Each row was made from one small tree. The marks that hang from a mark follow it in brackets, in alphabetical order. Every link used is in the known rows. Write each row's tree.
Known rows
T(M U(S(E Q) Y)): [ 26.6  -0.3 -22.6 -67.4  -7.8  -8.5  27.0 -14.9  33.5 -18.9 -22.2 -17.1
  21.8  26.8  -4.1 -12.5  26.8  29.8 -49.2  23.5  20.8  15.6]
E(T(M U(Y))): [ 12.8  -6.3  16.5 -31.8   1.8  -0.5   7.2 -14.9  20.8   3.0  -8.8  -4.2
   6.2  16.2  -9.1 -15.4  24.0  15.6 -60.6  14.5  17.2   2.7]
E(T(M U(S Y))): [ 34.6  -0.7   7.6 -50.1  -7.4  11.1   7.7  -9.7  17.8  -6.0 -12.8  -3.8
   8.2   9.3  -5.7 -23.0  26.0   8.1 -58.1  14.6  29.5  -5.8]
T(M U): [ -0.8   9.8  29.7 -17.2 -21.1   6.1   4.5 -11.0  -8.6  -7.7 -14.6  -4.1
   8.0   6.6  -3.1  -5.3  21.8  21.6 -33.0  11.4   5.7  14.8]
Q(N(M) S(E R)): [-11.2  -5.4 -47.7  13.0  27.1  -6.5  12.5   0.1  20.0  -2.9   4.3 -30.9
  14.4  20.1  -3.9 -11.0  23.0 -21.7   2.8   4.5 -21.2  15.5]
U(S(E(T) R)): [ 25.2 -14.4 -22.6  -2.2  25.0  17.8   9.3   6.3  24.2  -0.2   4.5 -39.8
  -2.2  18.6   1.8 -14.6  11.0  -3.4 -14.3  28.9   9.4  -7.4]
Q(S T(M)): [ 13.3   8.0   9.5   5.5  -8.2  25.7  -6.7   3.4  -8.3  -9.7   3.9   1.9
   4.3  13.5   3.8   8.0  16.4  27.8 -27.2  -9.2 -17.4  27.3]
T(M U(S Y)): [ 17.6   4.8   0.3 -54.3 -33.5   4.4  12.9 -14.8  15.0 -15.3 -17.2   8.3
  16.2   2.7  -5.3 -24.1  26.2  19.0 -41.2  12.5  30.9  -3.7]
S(E(T) Q): [ 22.9 -13.1 -13.9  -6.4  53.5  -7.9  13.2   3.4  20.5   4.5   0.1 -37.0
  -0.6  30.2   1.3  12.7  -2.1  -5.0 -26.1  11.4 -13.5  15.0]
S(E(T(U)) Q R): [  6.7 -25.8  -9.3   2.5  31.3   0.2  16.8   2.6  29.9  15.0  -6.7 -48.5
   4.4  40.9  -5.0  -0.4  30.6 -14.0 -38.9  34.7  -9.7  11.2]
N(M Q(S(E))): [-19.4 -16.0 -29.0   9.6  32.8 -10.4  -9.0 -10.9  -1.8 -19.2  -3.3   2.6
   0.7  21.2  -4.6 -10.2 -13.2 -47.4  -1.8  -7.7 -25.6  -1.9]
S(Q(N T(U)) R): [  7.8 -18.5  -7.6   6.0  12.2   7.4   9.3  15.6  22.0  16.0  -8.5 -27.9
  20.0  31.0  -1.7   8.4  52.5 -24.4 -24.2   6.4  -8.9  30.6]
Q(N T(M U)): [ 20.9  10.4  23.4 -11.7   3.5  17.9   4.7   3.6 -12.0   0.9 -14.9 -12.9
  19.5  10.4   0.9   3.9  41.1  19.4 -45.9   2.4   6.1  40.6]
S(E(T) Q(N)): [ 36.2  -6.7 -24.3 -13.6  73.2 -14.1  13.6  10.1  18.6  11.5  -4.6 -44.6
  10.4  20.5   3.3  18.0  10.8  -5.8 -19.1   6.6 -12.9  32.8]
U(S(Q(N))): [ 37.3   5.3 -22.7 -30.2  21.4 -11.5   8.0  11.0  13.7  -4.0  -9.9 -14.1
  18.0   2.0   4.7  12.9  17.4 -20.0   7.2 -12.3   0.1  19.0]
T(U): [  2.0  -0.9  13.2  -3.9 -13.3   9.1   1.7  -1.1 -11.1   6.1 -13.0   2.9
   6.1  -3.6  -3.8  -6.4  20.2  -4.7 -25.3  10.9   6.4  -0.9]
S(R): [-16.9 -11.6  -6.0  14.2  -9.3  -0.4   3.4   1.4  20.3   4.6   6.1 -13.0
  -0.5  16.0  -2.7  -7.4  12.8  -4.0  11.5  11.2  -1.9  -3.6]
U(S(E(T(M)) R)): [ 23.3  -2.2  -6.5 -15.3  15.5  15.1  12.6  -3.4  26.0 -12.3   3.0 -45.5
   0.1  30.3   2.8 -13.0  13.3  20.7 -23.9  26.1   7.8   8.5]
E(T(M U(S(R) Y))): [ 17.0 -12.3   2.5 -36.7 -17.6  10.3  11.0 -10.2  39.1  -1.1  -6.0 -16.0
   8.2  23.0  -8.5 -30.5  38.3   5.2 -49.0  25.4  27.8  -9.6]
Q(S): [  4.9   0.8  -7.9   5.8  -2.1   9.8  -5.4   5.9  -8.5   1.4   1.7   8.3
   2.8  -7.4   2.5   3.6   6.7   5.7  -3.0  -5.0 -13.9   5.3]
Q(T(M)): [  8.1   5.5  19.1  -1.1  -2.1  17.2   0.0  -1.9  -0.7 -11.0   1.5  -6.1
   2.2  21.7   2.5   4.1   7.5  19.2 -25.2  -3.4  -2.1  24.1]

Write each row's tree
[ 20.2  12.0   8.2  -7.3  11.2  11.6   2.4   4.8  -2.2  -4.4  -2.4 -14.3
  14.0  14.6   4.7   9.4  21.1  19.7 -22.0  -7.5  -1.5  39.4]	Q(N T(M))
[ -9.8 -34.5 -24.9  34.1  19.6  21.7  -9.7   8.7   9.6  -2.6   5.2  -9.5
   1.8  32.4   2.8  -5.3   7.3  -9.7  -4.9  10.9 -20.9  11.5]	N(Q(S(E R) T))
[  6.8 -18.2 -29.0 -23.6  23.4 -13.3  13.7  -5.0  33.5   1.0 -11.8  -5.7
  22.2  37.4 -11.4  -6.3  36.0 -63.9 -46.1 -10.5   0.6  18.0]	S(Q(N(M) T(U(Y))))
[ 22.3  -2.4   6.9   2.2   8.2  22.4   0.6  13.8 -13.0  12.6 -12.5  -7.8
  16.6  -1.0   0.3   2.4  38.4  -6.5 -39.3   4.0   6.7  25.6]	Q(N T(U))
[-36.6 -25.5 -33.5  23.8  26.4 -10.5  -6.6  -9.0  17.9 -17.1   3.1  -8.9
   0.1  34.0  -6.0 -16.8  -3.3 -52.9   9.7   2.8 -27.9  -6.2]	N(M Q(S(E R)))
[ 21.0 -11.4 -33.2  15.6  48.6   9.5   6.6  14.6  16.7  18.2   6.1 -42.2
  10.1  10.3   2.7   0.8  26.9  14.2 -14.6  18.8 -16.1  24.0]	Q(N S(E(T) R))
[  3.2  -0.6 -42.6 -16.2  51.9 -30.3  20.6  -4.7  22.8  -9.5  -7.5 -33.6
  15.5  29.4  -3.9   7.3   5.8 -40.0  -4.8  -6.4 -17.2  26.6]	S(E Q(N(M)))
[-25.8 -25.7  -9.8  24.0   3.2  -2.0 -19.0   4.0   9.9   0.4   3.7   9.2
   0.3  10.5  -0.2  -4.7   5.0 -26.1  19.5  -1.4 -21.5  -4.4]	N(Q(S(R)))
[ 24.3   3.7  12.7  -9.8  17.2  21.3   5.4  -3.4 -10.2   1.0 -11.1 -24.1
   6.2   9.2  -1.6  -2.9  23.5  35.7 -63.2  22.9  -8.7  24.2]	Q(S(E(T(M U))))
[-28.5 -33.0 -34.1  34.5  26.9  11.1  -8.8  -1.2  15.0 -15.1   7.0  -9.3
  -0.6  48.1  -3.9 -13.8   2.3 -55.8  -6.7  -0.5 -27.8   3.7]	N(M Q(S(E R) T))
[ 19.5  -1.3 -32.0 -19.0  45.5 -17.3  17.9   5.9  16.9   2.4  -9.5 -34.1
  17.8  15.0   3.9  16.9  10.8   7.3  -2.9   5.7 -11.8  34.2]	S(E Q(N))
[  6.7 -12.6 -20.9 -12.0  -6.5  -3.6   8.9   5.1  33.9  -6.1  -0.9 -20.2
   5.9  23.3   1.4  -0.3  15.7 -21.8  12.6   2.4  -2.5  -1.1]	U(S(Q R))
[ -3.8 -34.0 -17.6  27.0  46.2   6.2 -12.7   6.8  14.8   5.0   5.8 -20.2
  -3.7  25.3   0.2  -5.6   1.0 -19.7  -6.7  16.1 -23.7   1.3]	N(Q(S(E(T) R)))
[ -0.4   7.9 -23.5   6.4  22.2  -8.9  -1.0   0.0  -3.3  -3.5   0.1   1.0
  10.9  -1.6  -3.1  -1.5  13.2 -41.3  -0.1 -23.1 -19.7  12.1]	Q(N(M) S)
[ 10.8  -9.8 -17.6 -11.0 -17.6  21.2  14.7   2.6  12.2  -3.3 -13.2 -27.8
  10.3  10.4  -1.2 -22.5  31.2   8.3 -21.0  38.3  18.8  -5.7]	T(U(S(E R)))
[ 38.6 -17.6 -13.8 -46.6  12.2  -1.2   9.7  -0.3  32.7   6.4 -13.9  -6.4
   8.9  15.5  -6.2  -9.6  26.3 -28.9 -47.0   9.4  18.3  -9.6]	E(T(U(S(Q) Y)))
[ 18.1 -19.7 -16.7 -22.3  24.5   4.8  15.1  -6.9  21.5  12.3  -9.5 -18.0
   6.2  14.0  -7.9 -19.2  18.3  10.6 -58.7  31.2  18.8  -4.0]	S(E(T(U(Y))))
[ 35.5  -1.0  -9.7 -30.2  41.1  -6.4   9.1   3.0  11.9  -0.8 -15.1 -23.9
  12.1  17.7  -5.8  -3.1  31.9 -81.4 -39.6 -10.5  -0.1   6.5]	E(T(U(S(Q(N(M))))))
[  0.4 -36.9 -35.8 -12.0   6.2   5.3  24.7  -1.1  48.7   7.7  -6.7 -28.9
  16.1  52.2  -6.4 -11.2  37.2   2.8 -45.3  32.8   4.8  12.7]	S(E Q(T(U(Y))) R)
[  2.0   3.6  16.2 -20.9 -39.5  18.3   7.4  -5.8  10.9 -12.4 -12.0 -15.0
  10.1  13.0  -1.8 -18.8  36.8   9.8 -21.6  20.0  14.8   3.6]	T(M U(S(R)))
[ -2.7  -5.8 -21.7  16.4   7.2   1.0  -0.9  13.1  11.4  13.3   4.0 -13.7
  14.8  -2.8   1.8   1.8  30.6   3.6  12.1   0.9 -15.3  17.7]	Q(N S(R))
[ -7.0 -11.7 -15.9  26.0   5.5  21.2   0.9   8.2   4.6   6.3  -1.9 -13.1
  16.1  22.7  -7.1 -11.1  51.6 -50.5 -31.9  -3.3 -13.7  15.8]	Q(N(M) S(R) T(U))
